Each row was made from one small tree. The marks that hang from a mark follow it in brackets, in alphabetical order. Every link used is in the known rows. Write each row's tree.
Known rows
gopifuf[kuvu tekar[binuvor]]: [ 40  -1  -7  -8  52 -11  -5  13   6  19 -18  20  24 -15 -19 -10  -2  10
 -13  28   7 -19  -1  -8  32  -9  -3 -16   7 -15  29  37  12 -32  11  30
 -17  11 -13 -16 -10 -21]
tenefu[defulaz gopifuf komu[gifamir] tekar[binuvor]]: [ 54 -16 -36   3  29 -20  17  12   0 -13 -70  58   9 -26  20  -8  24  -6
   3  46   8 -47  -4 -18   6  20  19  -3  22  48  11  25   0 -41  36 -10
  -2  24 -32 -10   9 -30]
gopifuf[tekar]: [ 37   3 -11 -16  32  -8   5   9   6  10 -19  17  18 -11 -21 -17  -4   4
 -10  21  10 -21 -10 -10  22   8   5   4  14   5  18  25   4 -35   2  28
  -6   8 -18 -18  -6 -25]
kuvu[gopifuf[tekar[binuvor[tenefu[komu]]]]]: [ 50   5  -9 -13  50  -4   6   7   6  -4 -16  36   7 -10  -3 -28 -14  -9
   3  39  -1 -35   4 -20  24 -16   6  -7  16  16  37  35   2 -30   5  20
 -11  28 -26 -25  -2  -9]
binuvor[tenefu]: [ 30   3 -14 -17  29  -6  17   4   3  -9 -26  23   7 -20 -19 -18 -12  -3
  -1  16   5 -22  -2 -16  13 -15   3  -2  28  23  17  20  -9 -31 -17  21
   6   6 -18 -24   7 -31]
gopifuf[kuvu tekar[binuvor[komu]]]: [ 38  -6   0 -12  50 -12  -5   5   3  13 -25  19  15 -23 -21 -21   2  13
  -6  25  15 -16   2 -21  41 -16   7 -27   0  -1  40  35  17 -29   9  25
 -11  23  -7 -18  -8 -26]
komu[gifamir tenefu[defulaz gopifuf]]: [ 38  -4 -25  -8  27  -6  29  20   1  15 -45  46  15 -17  -1 -24  17  -6
  -5  30   2 -17  10  -3   0  21  16   3  19  57  21  16   6 -51  11   8
   7   0 -37 -15  12 -19]
kuvu[gopifuf]: [ 36   8 -13  -8  37 -16   3  -2   7  -8 -12  39  12 -18 -20 -26 -12  -8
 -11  28  10 -18 -11 -12   8  -1   1   8  21  15  24  14  -6 -21   0  25
  -5   4 -11  -7   7 -22]
tekar[binuvor[tenefu[komu]]]: [ 45   2 -13 -12  31  -7  11   7   5 -10 -28  31   9 -17  -8 -22  -5  -7
   7  28  -5 -38   3 -25  20 -29   1  -8  20  27  22  29  -7 -33  -5   3
   3  20 -22 -24  11 -29]
binuvor[komu]: [ 34  -1  -8 -13  27 -15   7  -2   3  -9 -26  23   6 -27 -25 -29   5   3
   2  17  14 -18  -8 -25  22 -10  12  -1  15  28  21  16   0 -28  -6  14
   8  13  -9 -15   7 -38]
tenefu[binuvor[komu tekar[gopifuf[kuvu]]] defulaz]: [ 43 -14  -8  -5  30  -5   0   2  -9  -5 -49  42 -17 -40  -8 -20  16  13
   4  38  29  -7 -10 -20  35  -8  28 -31  26  47  42  13   9 -16  -2  27
  -1  29   4 -19   6 -29]
tekar[binuvor[komu[gifamir] tenefu] gopifuf[kuvu]]: [ 39  -4 -17  -7  50  -1   6  11  -1   0 -40  47   0 -37  -3 -23 -10  -4
   6  36  12 -19  11  -5  31 -41   9 -31  16  29  55  22   4 -38 -10  26
  10  22  -6 -31   0 -27]
binuvor[tenefu[defulaz gopifuf komu[gifamir]]]: [ 44 -12 -36 -15  27 -10  25  12  -5 -12 -52  45  -1 -28  15 -29   0  -4
  10  41   9 -24   1 -21   0   2  24  -1  29  62  21  21  -1 -45   0   6
   3  23 -35 -24  14 -19]
tekar[gopifuf]: [ 39   3 -16  -8  23 -13   0  12   4   1 -23  36  10 -22 -15 -12  -6  -3
  -4  31   8 -23  -9   2  14  -8   0   7  26  18  20   8  -9 -25  -9  24
   9   9  -6 -22   5 -29]
tekar[binuvor[komu[gifamir tenefu]] gopifuf[kuvu]]: [ 40   3 -17  -4  50   4   8  19   4  26 -34  46  16 -25  -8 -23  10 -10
  -2  35   5 -20  19   6  31 -22   8 -19   5  34  54  23  15 -48   0  18
   7  10 -12 -22  -3 -26]
tenefu[binuvor gopifuf komu tekar]: [ 38 -12 -34  -4  11 -22  14   5  -2 -27 -48  35   8 -14   1  -8  19   1
  -6  36  12 -53 -20 -22  14  19  25  -1  21  49   5  17  -1 -32  20   5
  -1  24 -27 -11  11 -37]
tekar[binuvor[komu]]: [ 40   1  -2  -7  33 -14   3   2   4  -4 -27  29  12 -25 -24 -22   8  -1
   0  18   8 -28   2 -31  30 -24   3 -19   9  23  29  22  -2 -28   5   4
  12  16  -8 -16   5 -40]
komu[gifamir tenefu]: [ 35  10 -24  -9  35   6  21  17   7  21 -27  32  22 -11 -16 -27   9 -21
  -7  20   2 -25   9   2   6  10   5   7  12  43  23  21  11 -57  -3  20
   7 -10 -28 -14   4 -29]
binuvor[tenefu[komu]]: [ 39   0 -24 -20  28  -8  12   3   2 -15 -26  26   7 -18  -7 -25 -13  -2
   7  26   5 -30  -4 -22  12 -12   7   3  25  35  18  26  -2 -33 -18  14
  -1  17 -24 -27  11 -28]
kuvu[gopifuf[tekar[binuvor]]]: [ 47   8  -2  -3  50 -11   3   7  11   9  -8  35  16 -10 -17 -21  -8  -6
 -13  30   8 -28  -1 -11  26  -3  -3  -5  13  -5  32  24   1 -27  19  26
  -8  13 -15 -12  -4 -13]
komu[gifamir tenefu[binuvor defulaz gopifuf]]: [ 35  -4 -30  -1  20   0  28  20  -3  13 -47  46   8 -11  -2 -22  27  -9
  -9  33   9 -25   6 -10   4  25  26 -12  19  69  20  14   3 -54  22   7
  10   2 -42 -18  13 -24]
tekar[binuvor[komu[gifamir] tenefu] gopifuf]: [ 45   1 -12  -7  38   4  15  12  -1  -2 -41  47  -5 -30  -4 -27  -5 -15
  10  29   9 -32  13 -12  29 -37  10 -24  18  42  51  14  -9 -43  -8  14
  26  19  -8 -35   2 -31]

Write each row's tree
[ 26 -10 -12 -21  18 -17  20   0  -4 -25 -40  20   1 -26 -16 -27 -10  11
   3  18   6 -19   6 -26  21 -22  21 -12  21  42  31  13  -6 -30 -17  11
  21  22 -16 -22  16 -33]  binuvor[komu tenefu[gopifuf]]
[ 35 -22 -36 -14  32 -25  10   4  -5 -29 -67  38   0 -29  16  -9  -4  19
   4  41  11 -22  -9 -26   6   5  22  -3  33  39   6  28   4 -25   2   6
 -19  30 -32 -15   7 -20]  binuvor[tenefu[defulaz gopifuf[kuvu] komu tekar]]
[ 39  -7  -7  -9  28  -6   0   1  -6  -6 -39  31  -9 -31 -20 -22   9   8
   3  30  23 -18  -9 -16  39 -18  23 -30  18  37  46  10  10 -21 -12  38
   2  23  13 -17   5 -35]  tenefu[binuvor[komu tekar[gopifuf[kuvu]]]]
[ 48   2   4  -7  51  -9   2   1   7   3 -16  35   7 -18 -19 -28  -1  -1
  -7  29  13 -24   3 -21  36 -13   8 -16   7   9  44  27   4 -24  16  19
   0  23 -14 -17  -4 -17]  kuvu[gopifuf[tekar[binuvor[komu]]]]
[ 41  -2 -10 -11  33 -13  -5   8   2   4 -29  30   7 -29 -20 -14 -10   5
  -2  30   9 -14  -9   7  24 -13   5  -7  24  11  34  11   5 -24 -18  43
  -6  11  16 -13   1 -27]  binuvor[tekar[gopifuf[kuvu]]]
[ 44  -1  -4  -4  27 -12  -1   7   3   0 -30  41   7 -28 -15 -18   4  -1
   0  27   7 -29   2 -15  33 -32   4 -16  16  26  37  12  -7 -23   3   7
  19  22  -1 -25   5 -33]  tekar[binuvor[komu] gopifuf]
[ 46  -3 -24 -14  58   1   8  16   4  14 -27  29  13 -18   3 -23  -7  -6
   2  38   8 -29   6 -10  27 -14  10 -20   7  18  42  45  17 -52   2  29
 -19  25 -26 -26  -9 -16]  gopifuf[kuvu tekar[binuvor[tenefu[komu[gifamir]]]]]
[ 48 -13 -36  -8  24 -19  15  14   1  -4 -49  48   7 -29   9 -24  12  -2
   2  43  10 -27  -5 -14  -3  17  22   6  22  55  17  18   4 -41  11   3
  -2  22 -29 -14  15 -23]  tenefu[defulaz gopifuf komu[gifamir]]
[ 23 -13 -17 -11  27 -25   5   1  -7 -14 -37  27   3 -26 -19 -23  10  18
 -12  30  17 -16  -8 -26  27 -10  26 -29  12  34  33  17   9 -27   1  24
  -1  20  -9 -13   7 -34]  tenefu[binuvor[komu] gopifuf[kuvu]]
[ 41   0 -13  -1  40 -15 -11  14   3   9 -24  41  18 -25 -15  -5  -8   4
 -11  36   6 -22  -5   4  25 -29  -8 -16  18  -2  31  19  -2 -22   0  24
  -5  13   1 -20  -2 -25]  tekar[binuvor gopifuf[kuvu]]
[ 43 -19 -19 -20  30 -19  12   4  -7 -18 -51  31  -5 -30   4 -21  -7  17
  10  37   2 -14  -2 -21  13  -7  23 -15  32  44  30  22   9 -26 -15  20
 -13  29 -11 -16  15 -18]  binuvor[tekar tenefu[defulaz gopifuf[kuvu] komu]]
[ 43 -10 -27   5  20  -5   6  10  -4 -11 -58  54  -7 -25   4   2  19   0
  -3  39  26 -30 -23 -14  16  17  16  -5  36  43   3  12 -11 -21  20   7
   6  18 -21 -21   1 -30]  tenefu[binuvor defulaz tekar[gopifuf]]
[ 41   4   2 -19  25   3  21   0   2   4 -30  17   7 -19 -29 -31  12  -4
   8   8   2 -21  12 -17  29  -5  15  -6  16  49  37  15  12 -37 -15  18
  15   4  -7 -14  10 -35]  binuvor[komu[tenefu] tekar]
[ 37  -2 -22  -7  28  -1  17   9   3  -1 -50  39  12 -13  -5  -4  18  -1
  -3  19   7 -25  -1 -11   8  28   8  12  26  40  -5  23   3 -33  11   0
   0   2 -39 -13   2 -29]  komu[tenefu[defulaz tekar]]
[ 33 -14 -26 -16  29 -23   1  13  -2   3 -26  21  15 -12  -6 -18   5  17
 -12  44  14 -30 -14 -15  23  10  28 -14   7  26  27  33  20 -36  14  30
 -21  32 -22 -16  -1 -20]  tenefu[binuvor gopifuf[kuvu tekar] komu]
[ 34  -7  -8 -16  30  -4  14  -2  -4 -16 -42  31 -10 -34  -8 -27   1   8
  12  19  18  -6   2 -39  19 -13  15 -13  30  46  20  23  -5 -21 -12   5
  13  20 -25 -26   7 -29]  binuvor[komu tenefu[defulaz]]
[ 32 -10 -33 -11  47  -2  10   6  -1 -16 -59  42  -7 -39   2 -15  -8  -3
   5  33  24 -19   0  -4  23 -16  19 -12  22  40  37  20   4 -38 -13  33
   3  21  -9 -24  -4 -33]  binuvor[komu[gifamir] tenefu[tekar[gopifuf[kuvu]]]]
[ 55  -6 -17  -6  30  -6   4  15  -2  -5 -44  53  -3 -28  13 -14  -3  -2
  13  43   1 -29  -1 -17  18 -26   5 -11  32  38  23  25 -12 -23  -1  -6
   9  32 -22 -35   7 -18]  tekar[binuvor[tenefu[defulaz komu]] gopifuf]
[ 39 -10  -8  -7  44  -9  -4   7  -6  -7 -49  48  -8 -40   1 -16  -6  14
   5  38  13  -6   6 -23  32 -42   7 -34  25  24  41  25  -2 -18  -8  10
   3  31 -11 -32   0 -19]  tekar[binuvor[komu tenefu[defulaz]] gopifuf[kuvu]]
[ 47 -18 -23   2  33 -17  19   6   0 -16 -73  53   1 -34   6 -11  25   0
   1  34  15 -36   3 -23  19   9  24 -15  19  48  24  17  -2 -36  34  -8
  14  24 -24 -10   7 -36]  tenefu[defulaz gopifuf tekar[binuvor[komu[gifamir]]]]
[ 37  -7 -26  -9  12 -21  11   8  -3 -14 -34  32  11 -14  -7 -19  13   2
  -7  37   7 -41 -13 -22  13   2  23  -5  19  48  15  15   1 -34  10   8
   1  21 -22 -14  15 -33]  tenefu[binuvor gopifuf komu]
[ 37  -4 -18 -20  34  -2  26  19   3  18 -34  24  13 -13 -12 -33  10  -5
  -3  21   9 -23  19  -4  22  13  28   0   1  53  42  20  20 -60   5  21
  15  13 -31 -20   2 -23]  binuvor[komu[gifamir tenefu[gopifuf[tekar]]]]
[ 45 -19 -34  -8  18 -27  10   4   0 -25 -62  43   6 -25  10  -7  15  12
   4  39  10 -34 -14 -23   4  22  23  12  27  43  -5  21  -2 -25  20  -6
  -5  25 -29 -11  12 -29]  tenefu[defulaz gopifuf komu tekar]
[ 31 -11 -22  -3  36 -29   1   6   3 -11 -49  34  22 -21 -10   4   1  13
 -15  32   1 -34  -6  -8  18  -2   1 -12  17   1  16  22   0 -27  20  13
  -7  13 -11  -5   1 -34]  tenefu[gopifuf[kuvu] tekar[binuvor]]
[ 57  -1 -24 -18  30   6  19  12  -1  -5 -40  39  -7 -29   2 -29  -9 -20
  18  38   6 -35   2   0  15 -15  16  -1  31  56  43  13   0 -44 -23  32
  11  17  -2 -25  10 -25]  binuvor[tekar[gopifuf] tenefu[komu[gifamir]]]
[ 53  -7 -39   1  46 -12  -3  15   6   0 -50  56  15 -28  12  -4   7 -12
   1  51  14 -44  -8   8  18  -5   6  -5  15  26  25  28   9 -39  18  19
 -16  21 -12 -17  -6 -29]  tenefu[komu[gifamir] tekar[binuvor gopifuf[kuvu]]]
[ 39 -16 -17 -19  36  -4  26  12  -5  -5 -54  32  -9 -28   4 -31   0   6
   9  29  19 -10  10 -25  19   6  35 -14  17  54  38  23   6 -46   1  16
  13  29 -30 -27   3 -18]  binuvor[komu[gifamir] tenefu[defulaz gopifuf[tekar]]]
[ 33 -17  -6 -10  40 -20   8   3  -5 -15 -54  38   0 -35  -2 -18  -1  20
   2  32   7  -9  11 -35  25 -30  18 -38  19  31  36  25   0 -21   0   3
   4  31 -19 -21  11 -22]  tekar[binuvor[komu tenefu[defulaz gopifuf[kuvu]]]]
